Known rows, with every step that occurs:
buge-lugi-bagef: [ 1.42 -1.56 -0.62 -0.11 -3.78  1.20  0.47  0.77 -0.90  5.06 -5.06  0.45
 -2.71  1.65 -0.09 -3.55  0.52 -1.72  1.49 -1.02  0.22  2.17 -0.66  0.16]
dagas-bagef: [-1.68 -1.44  0.32  0.30  1.47 -0.87  0.89  0.90  0.35  1.56 -2.40  1.54
 -0.88  1.30 -0.64 -3.71 -1.07 -0.22  0.82 -0.73 -0.16 -0.16 -1.10 -2.33]
dagas-lugi-buge: [ 0.62 -0.42 -3.58 -0.54  0.71  3.07  0.48 -0.92 -1.17  5.46 -5.12 -0.44
 -3.93  0.36  0.70 -3.69  0.17 -1.02  0.55 -1.12  0.53  1.25  0.01 -0.61]
buge-doma-bagef-dagas-lugi-zedo-rumim: [ 3.66 -2.04  2.15  4.23  4.68 -1.83 -0.49 -2.18 -1.17  5.95 -6.54  1.36
 -2.37  4.61 -2.42 -3.59  2.09 -3.60 -2.66  2.86 -0.62  0.82 -5.21 -0.54]
rumim-lugi-nodomu: [ 0.41 -0.46 -1.07  3.16 -0.03 -0.96 -0.11 -1.89 -1.00  4.09 -2.55  0.59
 -3.05  2.31 -1.10 -0.74  3.49 -2.71 -0.31  2.37 -0.65  0.77 -0.38  0.68]
bagef-dagas-lugi-buge: [ 3.13 -0.13 -2.13  2.03  2.13  3.85 -0.59 -0.01 -1.24  2.95 -2.89  0.67
 -4.93  2.17 -0.80 -4.16  1.47 -1.43 -2.25 -1.03  0.97  2.43  0.53 -0.75]
toki-lugi-zedo-rumim: [ 3.92 -1.07 -1.50  1.96  3.68 -1.93  1.96 -3.50 -2.00  0.81 -3.18  2.84
 -0.91  1.53 -2.76 -0.53  1.76 -3.41 -1.09  2.79  1.47 -2.39  2.21  1.75]
nodomu-lugi-zedo-rumim-doma-bagef: [ 0.81 -2.09  0.65  1.87  3.84 -3.05 -0.85 -2.12 -0.56  5.94 -3.77 -1.05
 -0.68  2.13 -4.45 -2.81  0.71 -2.00 -0.77  5.87  0.74 -1.94 -5.27  2.24]
zedo-lugi-buge-doma-bagef: [ 0.35 -3.52  0.04 -1.84  2.15  1.72  0.67  1.53  1.15  5.70 -4.19 -1.77
 -2.14  1.44  1.17 -5.74 -1.74 -0.53  0.97  3.44 -0.56  0.85 -7.42 -1.83]
buge-lugi: [ 0.91  0.56 -1.44  0.15 -1.96 -0.40  0.41 -1.89 -0.31  3.09 -3.18  0.62
 -1.89 -0.48  0.33 -1.68  1.31 -2.71  0.16 -1.52 -1.08  2.23 -0.60 -0.63]
nodomu-lugi: [ 0.69 -0.87  0.63  0.03 -0.09 -0.65  0.34 -0.60  0.39  2.95 -0.96 -0.83
 -0.94  0.14 -0.82 -0.01 -0.09 -0.46 -0.97  0.75  0.13  0.72 -2.72  1.20]
zedo-rumim: [ 0.61  0.70 -0.26  0.56  2.27  0.17  1.50 -1.41 -2.42 -0.11 -1.86 -1.61
 -0.22  0.76  0.68 -0.23  0.47  0.10 -0.59  2.98  0.36 -0.75  2.24  0.41]
lugi-buge: [ 0.21 -0.49 -1.83 -1.08  1.90  3.02  1.65 -0.75 -2.38  1.43 -1.89 -0.29
 -2.68  0.49  0.04 -3.33  0.28  0.37 -0.32  2.27 -0.29  0.16  0.14 -1.30]
doma-bagef-dagas-lugi-zedo: [ 5.43 -2.72  0.22  4.13  2.07 -2.33 -0.98 -2.78  0.75  5.36 -1.53  1.28
 -1.83  4.60 -2.37 -3.06  1.38 -3.70 -2.51  2.17 -0.55  2.13 -7.66 -0.34]
zedo-rumim-lugi: [ 0.82  0.96 -2.06  1.19  0.02 -1.22 -0.02 -1.81 -2.55  2.48 -2.36 -1.33
 -1.85  0.39 -0.51 -1.28  0.37 -2.59  0.69  2.57  1.33  0.03  3.19  1.08]
doma-bagef-dagas: [ 3.39 -1.40  1.48  3.21  1.30 -0.69 -0.36  0.31  0.37 -0.43  2.60 -1.00
  0.02  2.92 -0.99 -1.77  0.06 -2.22 -3.00  3.79 -0.99  3.24 -6.82 -1.60]
toki-lugi-doma: [ 1.82 -2.30 -3.87  1.49 -0.17 -2.12  0.66  0.20  0.80  4.31 -1.85  4.41
 -0.49 -0.45 -2.90  0.16  1.42 -2.26 -0.21  0.53  0.54 -0.10 -1.18 -0.60]
dagas-lugi-zedo: [ 1.96 -1.24 -2.16  1.18  1.37 -2.07  0.78 -4.43 -0.15  6.25 -4.55  2.19
 -2.18  2.16 -1.24 -2.20  1.82 -1.94  0.21 -0.01 -0.60 -1.65 -2.32  0.54]
bagef-lugi-buge: [ 2.32 -1.99 -2.50 -1.21  0.50  2.92  1.09 -0.19 -1.26  2.92 -4.29  1.04
 -3.55  0.67 -0.29 -3.59  0.80 -0.57 -0.92 -1.19  1.34 -0.41  0.00 -0.82]
nodomu-lugi-buge: [ 1.00 -1.32 -0.22 -0.96  1.54  2.65  0.63  0.11 -1.67  3.66 -2.48 -1.15
 -3.29  0.01 -0.90 -2.63 -0.51  0.50 -1.06  1.18  0.95  1.37 -1.21  0.51]
lugi-doma-bagef-dagas: [ 3.45 -3.35  0.24  3.83  1.49 -1.98 -0.94  1.07  0.12  3.94  1.78  1.58
  0.15  2.92 -2.50 -1.60  1.06 -0.51 -2.90  4.02 -0.88  3.15 -7.47 -2.13]
lugi-doma: [ 0.13 -1.80 -2.19  0.95  0.48 -1.59  0.79 -0.44 -0.80  4.77 -1.10  2.44
 -0.35  0.68 -1.33 -0.76  1.42  1.08 -0.13  2.20 -1.00 -0.52 -2.10 -1.34]
buge-lugi-doma: [ 0.90 -1.35 -2.85  0.85 -1.82 -1.70 -0.06 -1.28 -0.61  7.33 -3.77  3.31
 -1.77 -0.35 -1.08 -1.57  2.12 -1.11  0.26 -1.22 -1.15  2.09 -1.01 -1.11]
nodomu-lugi-bagef-dagas: [ 3.77 -2.80  3.00  2.69 -0.45  1.99 -0.76  2.83 -0.24  2.36 -0.98  0.22
 -2.79  3.99 -2.90 -2.42  0.22  0.22 -2.29  1.05  1.77  2.00 -2.50  1.83]
nodomu-lugi-doma-bagef-dagas: [ 4.30 -4.17  1.83  3.95  0.98 -2.47 -1.83  1.66  0.95  6.51  1.27  0.78
 -0.48  2.46 -3.39 -0.83  0.40 -0.49 -3.69  2.98  0.12  4.43 -8.78 -0.24]
zedo-rumim-doma-bagef-lugi: [ 0.51 -1.24 -2.38  0.80  0.65 -0.77 -0.87  0.58  0.74  3.38 -4.69 -1.47
 -0.50  0.97 -1.93 -2.65  0.69 -3.01 -0.13  2.05  1.63 -1.71 -3.27  0.19]

Rows:
[ 2.87 -3.05  1.50  0.78  3.57  2.78 -0.45  2.37  0.91  3.16 -1.79 -0.64
 -3.10  3.25 -0.41 -6.18 -0.43 -0.91 -1.94  3.41 -0.12  2.17 -7.02 -1.95] -> zedo-lugi-buge-doma-bagef-dagas
[ 1.00 -2.05 -1.84  0.22 -2.70  1.32  0.14  1.20  0.31  6.93 -5.83 -0.29
 -2.62  2.39  0.23 -3.16 -0.25 -0.81  2.21 -0.93  1.13  0.60 -1.96  0.65] -> dagas-lugi-bagef
[-1.32  0.52 -1.52 -0.63  2.08  2.13  0.37 -0.36 -4.54  4.19 -7.39 -0.19
 -4.95  0.35 -1.17 -4.88  0.67 -2.12  0.66  2.55  0.88 -0.15  3.52 -0.92] -> zedo-rumim-lugi-buge-doma
[ 3.99 -1.18  0.74  2.55 -2.40  2.33 -0.56  1.41 -1.13  2.37 -2.94  1.54
 -3.65  3.48 -1.53 -4.05  1.75 -2.18 -1.26 -1.13  0.58  3.36 -0.29  0.05] -> buge-lugi-bagef-dagas
[ 3.41 -1.78  2.10  4.55  5.28 -1.82 -1.85 -1.17 -0.71  3.17 -1.47 -0.03
 -1.62  4.13 -5.81 -3.15  2.04 -2.57 -3.63  5.98  1.22 -0.77 -4.71  2.09] -> nodomu-lugi-zedo-rumim-doma-bagef-dagas
[ 1.88 -1.00 -3.41 -0.42  1.16  2.57  1.51  0.12 -1.03  0.86 -2.41  1.42
 -2.81 -0.46 -1.49 -2.52  0.20 -2.99 -0.51  0.73  1.32  0.79  1.08 -0.54] -> toki-lugi-buge
[ 3.09 -2.43  0.50  1.97  2.77  2.32 -0.04  2.61 -0.02  0.87 -3.12  1.95
 -3.19  1.73 -3.25 -4.42  0.27 -5.18 -2.90  2.44  0.05  3.44 -5.33 -2.81] -> toki-lugi-buge-doma-bagef-dagas
[ 2.67 -4.77 -1.67  0.53  0.19 -3.00 -0.41  0.62  2.90  8.14  0.07 -0.27
  0.97  1.59  0.36 -1.94 -1.15  0.72  0.96  3.46 -0.04  0.98 -8.66 -0.44] -> zedo-lugi-doma-bagef
[ 1.18 -0.89 -2.74  1.27  3.48 -1.03  0.41 -3.10 -1.29  3.23 -6.44  3.06
 -2.46  2.36 -4.05 -3.26  3.68 -1.81 -0.74  1.68  1.57 -6.34  1.85  1.51] -> bagef-lugi-zedo-rumim-doma
[ 2.19 -3.20 -0.66 -0.64 -1.29  1.45  0.95  1.89  1.58  4.16 -1.96 -0.91
 -1.40  3.08  0.92 -3.67 -1.26  1.44  2.21  1.89  1.60 -1.37 -2.55  1.65] -> zedo-lugi-bagef
[-0.03 -1.93 -1.41 -1.84  1.12  2.94  1.36  0.57 -1.37  3.79 -7.97  2.61
 -4.27  0.55 -0.96 -4.67  1.37 -1.12 -0.66 -1.45 -0.07 -1.35 -0.80 -2.21] -> bagef-lugi-buge-doma
[ 5.15 -3.81 -1.39  4.45  0.82 -2.33 -1.02  1.91  1.77  3.35  1.32  3.44
 -0.05  1.98 -4.01 -0.74  0.94 -3.93 -2.97  2.44  0.59  3.62 -6.46 -1.39] -> toki-lugi-doma-bagef-dagas
[ 2.30 -2.26  1.17  0.81  2.14 -2.37  0.97 -3.48 -0.71  4.49 -1.79  1.50
 -1.60  1.91 -2.71 -1.07  1.18 -0.51 -1.37  2.24 -0.31 -1.62 -3.29  1.76] -> nodomu-lugi-zedo
[ 3.34 -0.06 -0.32  1.33  2.08 -1.78  1.26 -5.05 -3.41  4.01 -5.50  1.54
 -2.28  1.60 -0.84 -2.00  2.50 -2.20 -0.72  1.03 -0.18 -0.25  2.43  1.16] -> buge-lugi-zedo-rumim
[ 2.40 -4.52  1.01  0.31  1.16 -3.52  1.11 -2.02  0.66  6.46 -6.69  3.11
 -1.19  3.05 -2.45 -3.65  1.40 -3.24 -1.00  1.55 -1.70 -1.82 -9.18 -1.75] -> buge-doma-bagef-lugi-zedo
[ 4.43 -0.95 -0.71  3.97  2.93 -1.00 -0.20 -3.53 -0.41  3.75 -2.37  3.40
 -3.26  4.10 -2.77 -2.64  3.06 -2.34 -2.66  0.07 -0.19 -0.48 -1.88  0.41] -> bagef-dagas-lugi-zedo
[ 4.40 -2.68 -0.48  3.94 -0.77 -2.14 -1.80  0.26  0.23  6.43 -0.85  2.21
 -1.27  1.87 -2.18 -2.34  1.84 -2.75 -2.64  0.76 -1.09  5.84 -6.43 -2.10] -> buge-lugi-doma-bagef-dagas
[ 0.76 -1.73 -3.10 -0.22  2.26  2.48 -0.63  1.17 -1.24  4.27 -6.13 -1.82
 -2.58  0.91 -1.75 -5.11  0.29 -2.21 -0.18  2.43  2.32 -1.12 -1.70 -0.38] -> zedo-rumim-doma-bagef-lugi-buge
[ 2.67  0.36 -1.21  3.24  0.69  0.67 -0.98 -0.78  0.60  2.18 -1.42  0.89
 -2.73  2.20 -0.89 -1.50  1.75 -2.34 -2.18 -1.34  0.18  1.75 -1.23 -0.20] -> bagef-dagas-lugi
[ 1.29 -3.25 -2.82  1.60 -2.42 -4.40 -1.40 -0.23  0.28  9.05 -1.00  0.83
 -0.44  0.74 -2.16 -2.34 -0.31 -2.76  1.15  3.57 -0.44  2.68 -6.65 -1.44] -> rumim-lugi-doma-bagef
[ 3.94 -1.82 -1.03  2.43  1.57  2.71 -1.18  0.75 -0.21  4.74 -2.14 -1.47
 -3.46  2.59 -0.43 -4.50 -0.13 -2.64 -2.07  0.82  0.65  5.01 -5.23 -1.58] -> doma-bagef-dagas-lugi-buge
[ 2.77 -1.46 -2.49  3.91  0.99 -0.69 -1.40 -0.15  0.30  6.51 -2.15  3.59
 -2.66  2.28 -2.35 -1.60  2.69 -0.62 -2.05 -1.25  0.32  1.74 -1.62 -0.74] -> bagef-dagas-lugi-doma
[ 4.36 -2.07 -0.78  1.06  2.87 -1.72  1.69 -4.00 -2.35  3.17 -5.20  2.27
 -1.55  2.77 -1.47 -1.34  2.38 -0.89 -1.67  0.83  1.41 -3.56  1.23  1.49] -> bagef-lugi-zedo-rumim
[ 2.03 -3.31 -3.01  0.66 -0.74 -1.89  0.34 -0.06  0.36  6.34 -3.70  3.85
 -1.12  0.75 -1.62 -0.81  2.06  0.17 -0.79 -1.36  0.56 -1.17 -2.18 -0.80] -> bagef-lugi-doma
[ 1.82 -1.17 -1.07  3.24  1.51  0.01  1.31 -0.67  0.73  1.07 -2.48  2.09
 -1.58  1.57 -1.48  1.06  3.59 -3.46 -1.62  1.30 -0.06  0.32 -0.68  0.83] -> toki-lugi-nodomu
[ 2.47 -0.84  0.60  4.44  5.81 -1.30 -0.89 -2.01 -1.41  0.86 -0.84  0.56
 -1.15  4.58 -4.87 -3.93  2.65 -2.60 -2.99  7.06  0.14 -2.00 -3.45  0.20] -> lugi-zedo-rumim-doma-bagef-dagas
[ 3.29 -1.50 -0.32  3.02 -2.45  1.03 -1.43  1.67 -1.31  2.38 -0.85  1.22
 -3.80  4.09 -3.06 -4.34  0.89 -2.50 -0.47  1.91  1.72  1.49  0.09  0.58] -> rumim-lugi-bagef-dagas
[-2.12 -0.51 -0.34 -1.64  2.43  3.00  1.85  0.07 -2.42  2.20 -5.48  1.17
 -3.47  0.48 -0.64 -4.56  0.82 -0.17  0.05  1.94 -1.43 -0.76 -0.80 -2.72] -> lugi-buge-doma
